What can hang from each mark:
k173: k139
k974: k139
k658: k257
k251: k257
k167: k257
k441: k139 k257
k252: k139
k91: k139 k974
k139: k974
k257: k139 k167 k173 k275 k441

Each row was made from one small tree. The marks that hang from a mark follow it in brackets, in the order of their numbers. Every link used is in the known rows. Write each row's tree.
Known rows:
k91[k974]: [-0.328  1.348  0.473 -1.283  0.030 -0.328 -0.047  0.247  1.364  0.775
 -1.996  1.269  0.424  1.231 -0.411 -1.370 -1.164 -0.334 -0.391  0.080
  0.666  1.502  1.151]
k257[k167 k173[k139] k275]: [ 5.787 -0.697  0.950  2.341  0.965  0.453 -0.126  0.104 -0.547  1.451
  2.620 -0.613 -0.162 -0.443  0.981  1.656  0.146 -2.313  1.812  0.531
 -0.715  0.925 -1.341]
k441[k257[k139[k974] k173 k275]]: [ 3.251 -1.200 -1.064  0.802 -0.147 -0.364 -0.865 -1.441 -0.137 -0.608
 -0.643  0.944  0.371 -1.098 -1.083  0.158  0.109  0.613  1.418 -1.239
 -1.886 -1.456  0.706]
k252[k139[k974]]: [-0.406  0.934 -0.713 -3.173  1.700  0.171  0.992  0.824  0.065  0.669
 -2.067  0.071  0.567 -0.960  0.044 -3.560  0.029  0.650 -2.507 -0.442
 -1.080  0.599 -0.995]
k441[k139[k974] k257[k167]]: [-0.508  1.326  0.333 -1.777 -0.701 -1.278  0.153  2.662  1.101  2.486
 -2.295  1.102  0.292 -1.119 -0.325 -3.382 -1.337  1.757 -0.722 -0.715
  0.869  0.146  0.108]
k658[k257[k139 k167 k275]]: [ 3.011  0.884 -0.793  0.337 -0.024  1.294  0.999 -0.766 -1.981 -0.137
  2.143 -0.024  0.189  1.009  0.916  1.718  0.141 -0.319  1.400 -0.150
 -0.037  0.990  1.154]
k658[k257[k139 k173]]: [-0.826  0.523 -0.788 -1.025 -0.458  0.552  1.007 -2.560  0.656 -2.450
 -1.158  1.089  0.530  0.909  0.098 -0.725 -0.023  0.380  0.418 -0.783
 -1.030 -0.535  1.224]
k658[k257[k139[k974] k167 k173 k275]]: [ 4.759 -1.310 -1.979  0.910 -1.409  0.204  0.542 -2.035  0.268  0.503
  1.631 -0.813  0.192  0.873  0.670  2.013  0.567 -0.112  1.012 -1.228
 -1.282 -0.563 -0.168]
k974[k139]: [-2.764  1.699  0.912 -1.691  3.040 -0.110 -0.267 -0.037  1.457 -1.412
 -0.799  0.289  0.642 -0.674  1.114 -1.631  0.434 -0.424 -1.289  0.123
 -1.000  1.525  1.236]
k257[k139[k974] k167 k275 k441]: [ 2.423 -1.744 -2.138  0.917  0.469  0.604 -1.255  0.777 -0.056  0.745
  2.741 -1.457 -0.937  1.089  0.111  3.072  1.212  0.068 -0.641  0.117
  0.256  0.759 -0.111]
k251[k257[k173[k139] k441]]: [-2.539  0.054  1.422 -0.103  0.750 -0.028  0.545 -0.631  0.236 -0.054
 -1.309 -0.368 -0.311  0.843 -1.340 -0.215 -0.690 -0.261 -0.086  1.525
  0.329 -0.508 -1.054]
k441[k139[k974] k257[k167 k173 k275]]: [ 3.294 -1.213  0.554  0.887 -1.579 -1.402 -0.247  0.851  1.198  2.108
 -0.598  0.376  0.475 -1.562 -0.128 -0.734 -0.482  0.680  1.031 -0.512
 -0.197 -0.543 -0.618]
k257[k173[k139[k974]] k275 k441]: [ 1.432 -2.356 -0.471  0.559  1.818  0.064 -0.695 -0.405  1.118 -0.471
  0.847 -1.315 -0.344 -0.627  0.426  0.369  0.687 -1.023 -0.314  0.211
 -1.260 -0.767 -1.572]
k167[k257[k173[k139[k974]] k275 k441]]: [-1.693 -1.107  0.470  0.539 -0.224 -0.020 -0.874 -0.627 -1.036 -0.741
  1.154 -0.810 -0.294 -0.876  0.478 -0.237  0.974 -0.489  0.696 -0.360
 -0.295 -1.427 -0.787]
k257[k441]: [-4.844  1.516 -0.414 -1.210  1.065  0.428  0.658  1.300  0.950 -1.884
 -2.002  0.265 -0.221  0.476 -0.256 -0.407 -0.495 -0.318 -2.784  0.801
  0.869  1.039  0.679]
k167[k257[k441]]: [-7.486  2.393  0.510 -1.059 -0.927  0.366  0.344  0.848 -1.243 -1.732
 -1.338  0.743 -0.196  0.125 -0.171 -0.867 -0.206  0.174 -1.561  0.092
  1.705  0.239  1.297]
k139[k974]: [-1.162  1.591 -1.501 -1.865  1.254 -0.673  0.153  1.436  1.790 -0.188
 -2.853  0.807  0.087 -0.378 -0.463 -2.279 -0.806  0.431 -2.970 -1.077
 -0.524 -0.180 -0.588]
k658[k257[k139 k167 k173 k275 k441]]: [ 1.579 -1.326 -1.173  1.343 -1.528  1.162  0.978 -2.197 -0.329 -1.106
  2.433 -1.186 -0.044  1.733  0.788  3.838  0.730 -0.638  0.846  0.392
 -0.014  0.377  0.878]
k658[k257[k275]]: [-0.344  2.047 -0.304 -0.632  0.580  0.753  2.066 -0.440 -1.438 -1.556
 -0.782  0.763  0.876 -0.302  0.814 -0.227 -0.801 -0.851 -0.350 -0.182
 -0.320  0.459  1.001]
k173[k139]: [-0.389  2.048  0.826 -1.814  3.464  0.643 -0.070  1.304 -0.464 -0.481
 -0.767  1.076 -0.145 -0.835  0.370 -3.173 -0.724 -0.538 -0.147  0.299
 -0.347  0.852 -0.344]
k251[k257[k441]]: [-4.800  2.017  0.725 -0.686  0.124 -0.063  1.136  0.766 -0.187 -0.317
 -2.525  0.288 -0.225  1.214 -1.745  0.350 -1.208  0.329 -1.633  1.551
  1.487  0.347  0.198]
k173[k139[k974]]: [ 0.355  1.122 -0.372 -2.427  3.427 -0.060 -0.532  1.473  0.863  0.589
 -1.273  0.489 -0.141 -0.849  0.207 -4.126 -0.543  0.168 -1.206 -0.706
 -1.047 -0.177 -1.288]
k91[k139 k974]: [-0.793  0.881  2.019 -1.448  1.535 -0.650 -0.337 -0.991  0.828  1.585
 -0.289  0.468  0.403  1.980 -0.382 -0.772 -1.403  1.008 -0.949  0.171
  0.158  0.995  1.216]
k167[k257[k139[k974] k275 k441]]: [-2.992 -0.525 -0.901 -0.153 -0.161  0.445 -1.541 -0.441 -2.037 -1.446
  1.535 -0.178 -0.581 -0.018 -0.034  0.774  1.566  0.974  0.242 -0.594
  0.377 -0.906  0.906]

Write each row's tree:
[-1.744  0.739  0.686 -0.970 -0.138 -0.611 -0.573 -0.433 -0.091 -0.083
 -0.896  0.679 -0.008 -1.032  0.170 -3.065  0.121  0.186  0.292 -1.382
 -0.613 -1.548 -0.744]
k167[k257[k173[k139[k974]]]]
[ 5.244 -1.266 -1.294  1.740 -1.255 -0.358 -0.574 -0.698 -0.109  1.184
  0.887  0.033  0.075 -0.542 -0.752  1.729  0.087  0.323  1.628 -1.129
 -1.102 -0.498  0.247]
k441[k257[k139[k974] k167 k173 k275]]
[ 1.730 -2.861 -0.090  1.609 -1.269 -0.724 -0.710  0.841  2.343  0.885
  1.288 -1.625 -0.267  0.088  0.786  1.805  0.919 -0.341 -0.776  0.659
  0.540  0.166 -1.516]
k257[k167 k173 k275 k441[k139[k974]]]
[ 3.678 -2.332 -0.702  1.676  0.549  0.187 -0.557  0.286  1.139  1.617
  2.342 -2.288 -0.670  0.129  0.715  2.089  0.670 -1.434 -0.194  0.383
 -0.507  0.124 -1.950]
k257[k167 k173[k139[k974]] k275 k441]
[-0.836 -0.162 -0.514 -0.845 -0.839  0.158  1.183  0.811  0.311  0.821
  0.857 -1.331  0.150  0.687  1.308  0.246 -0.061  0.435 -1.084  0.275
  1.068  0.473 -0.077]
k658[k257[k167 k275 k441[k139[k974]]]]
[ 3.668 -0.355 -0.514  0.117  0.716 -0.520 -0.274  0.637  2.307  2.274
  0.182 -0.542 -0.323 -0.076  0.372 -1.002 -0.324 -0.820 -0.563 -0.746
 -0.856 -0.041 -2.033]
k257[k167 k173[k139[k974]]]
[ 2.484  0.272  0.601 -0.157 -0.367 -1.015 -0.173  2.322 -0.313  2.379
 -0.443  0.631  0.394 -1.647  0.056 -1.648 -0.759  0.988  0.633 -0.402
  0.464  0.289 -0.176]
k441[k139[k974] k257[k167 k275]]
[ 0.253  1.917 -1.052 -1.221 -0.287  1.054  1.321 -0.474 -0.589 -0.024
  0.440  0.518  0.111  1.413  0.549 -0.094 -0.438  0.395  0.116 -0.446
  0.318  1.035  1.397]
k658[k257[k139 k167]]
[ 5.776 -1.662 -0.450  2.964 -0.442  0.562 -1.068 -1.051 -0.323 -0.040
  2.891 -0.087 -0.256  0.519  0.167  3.728  0.973 -1.198  1.848  0.150
 -0.689  0.833 -0.082]
k257[k139 k167 k173 k275]
[-2.347  1.368  0.521 -2.753  0.517 -1.203  0.007  1.907  1.107  0.451
 -3.794  1.830  0.640 -1.818 -0.652 -4.858 -1.312  2.090 -1.031 -0.856
  0.160 -0.696  0.398]
k441[k139[k974] k257]
[ 3.326 -0.766  0.880  0.987  1.236 -0.699 -0.198 -0.795 -0.677  1.270
 -0.304 -0.260  0.094 -0.397 -1.037  0.013 -0.396 -0.477  1.396  0.344
 -1.178 -1.326 -2.124]
k251[k257[k173[k139[k974]] k275]]
[-6.274  1.372  0.078 -1.138 -0.288  0.855 -0.915 -0.314 -1.710 -2.317
  0.241  0.849 -0.555  0.635 -0.309 -0.522  0.780  1.159 -0.218 -0.006
  1.346  0.042  1.869]
k167[k257[k139 k441]]
[-2.455 -1.275  0.278  1.652 -1.379  0.723 -1.341 -2.014 -1.826 -2.592
  1.993  0.249 -0.379  0.335 -0.049  2.162  1.620  0.030  1.821  0.086
  0.331 -0.769  1.107]
k167[k257[k139 k173 k275 k441]]
[ 4.629  0.271  0.991  1.701 -0.019  0.212  0.546  0.116 -1.318  1.615
  0.899  0.224  0.251 -1.298 -0.019  0.570 -0.864 -1.333  2.428  0.078
 -0.594  0.442 -0.051]
k441[k257[k167 k173[k139] k275]]
[-2.345 -0.395  1.593  0.954 -0.189  0.614 -0.437 -0.802 -1.895 -1.497
  1.476 -0.410 -0.231 -0.685  0.633  0.319  0.864 -0.945  1.537  0.404
  0.246 -0.633 -0.024]
k167[k257[k173[k139] k275 k441]]
[-4.799  0.025 -0.188 -2.476  1.129 -0.665 -0.521  2.004  2.447 -0.879
 -2.134  0.134 -0.184 -0.080  0.117 -2.865 -0.017  1.260 -2.933  0.423
  0.941  0.061 -0.581]
k257[k441[k139[k974]]]
[-0.341 -1.108 -0.785  0.345  0.981  0.153 -0.776 -0.518 -1.178  0.100
  0.360 -0.626 -0.516  1.279 -1.688  2.021  0.528  1.104 -0.042  0.830
  0.131 -0.748 -0.224]
k251[k257[k139[k974] k275 k441]]
[ 5.471 -0.399  0.018  1.254  0.048 -0.396  0.204  0.304 -0.387  2.437
  0.540 -0.354  0.168 -1.478 -0.043  0.043 -0.719 -0.782  1.664 -0.670
 -1.129 -0.332 -0.883]
k441[k257[k167 k173[k139[k974]] k275]]
[ 3.506  0.276  0.954  3.138 -1.706 -0.510  0.983 -0.342 -0.819  1.898
  0.384 -0.259  0.092  0.670 -1.031  3.510 -0.686 -1.248  1.164  1.078
  0.410  0.332 -1.124]
k251[k257[k167 k173 k275]]
[-2.995  0.029  0.384 -0.821 -2.151  0.015  1.882 -0.348  1.949 -0.271
 -0.628 -0.522  0.271  1.221  0.927 -0.255 -0.444  0.219 -1.004  0.644
  1.301  0.470  0.244]
k658[k257[k167 k173 k441[k139]]]
[-4.685  1.369  0.690  0.474 -0.704  0.569  0.063  0.435 -2.551 -1.847
  0.392  0.190 -0.162 -0.389  0.309  0.871  0.386 -0.522 -0.330  0.422
  1.367  0.236  1.199]
k167[k257[k275 k441]]
[-1.621  0.711 -0.032  0.258 -0.289  0.482  0.115  0.501 -0.787  1.029
  0.494 -0.448 -0.806  2.486 -1.638  2.451 -0.248  0.784 -0.213  1.485
  1.766  0.991  0.260]
k251[k257[k139 k167 k441]]
[ 3.231  0.606  0.268  2.266 -1.802 -0.213  1.134  0.162 -0.618  1.041
 -0.256  0.466  0.496 -0.897 -0.551  2.037 -1.101 -1.240  1.185 -0.036
 -0.153  0.587  0.685]
k441[k257[k167 k173 k275]]
[ 0.718 -0.326  2.080  0.638 -0.524 -0.677  0.024 -0.056 -0.210 -0.935
 -1.434  1.785  0.929 -2.151 -0.257 -1.494 -0.545  0.285  2.118  0.272
 -0.321 -0.455  0.588]
k441[k139 k257[k173 k275]]
[-4.991  0.180  0.511 -1.649 -1.174  0.056  1.652 -1.058  1.997 -2.378
 -2.086  0.279  0.556  0.558  0.626 -1.778 -0.355  0.516 -1.148  0.467
  0.552 -0.354  0.609]
k658[k257[k173 k441[k139]]]
[-1.613 -1.837 -0.769  1.024 -1.386  0.034 -1.691 -1.836 -0.896 -1.721
  1.408 -0.311 -0.437  0.215 -0.155  1.356  1.817  0.625  0.751 -0.786
 -0.262 -1.674  0.418]
k167[k257[k139[k974] k173 k275 k441]]
[-4.755  0.018  0.983 -0.817 -0.714 -0.381 -0.958  1.074 -1.195 -0.846
  0.260  0.120 -0.116 -0.916  0.610 -1.390  0.830  1.015 -0.414  0.141
  1.288 -0.579  0.200]
k167[k257[k275 k441[k139[k974]]]]
[ 3.737 -3.332 -1.964  2.198 -0.855  0.165 -1.444 -0.868  1.401  0.460
  2.706 -1.732 -0.839  1.220  0.020  4.147  1.534 -0.276 -0.159  0.025
 -0.478 -0.066 -0.738]
k257[k139[k974] k167 k173 k275 k441]
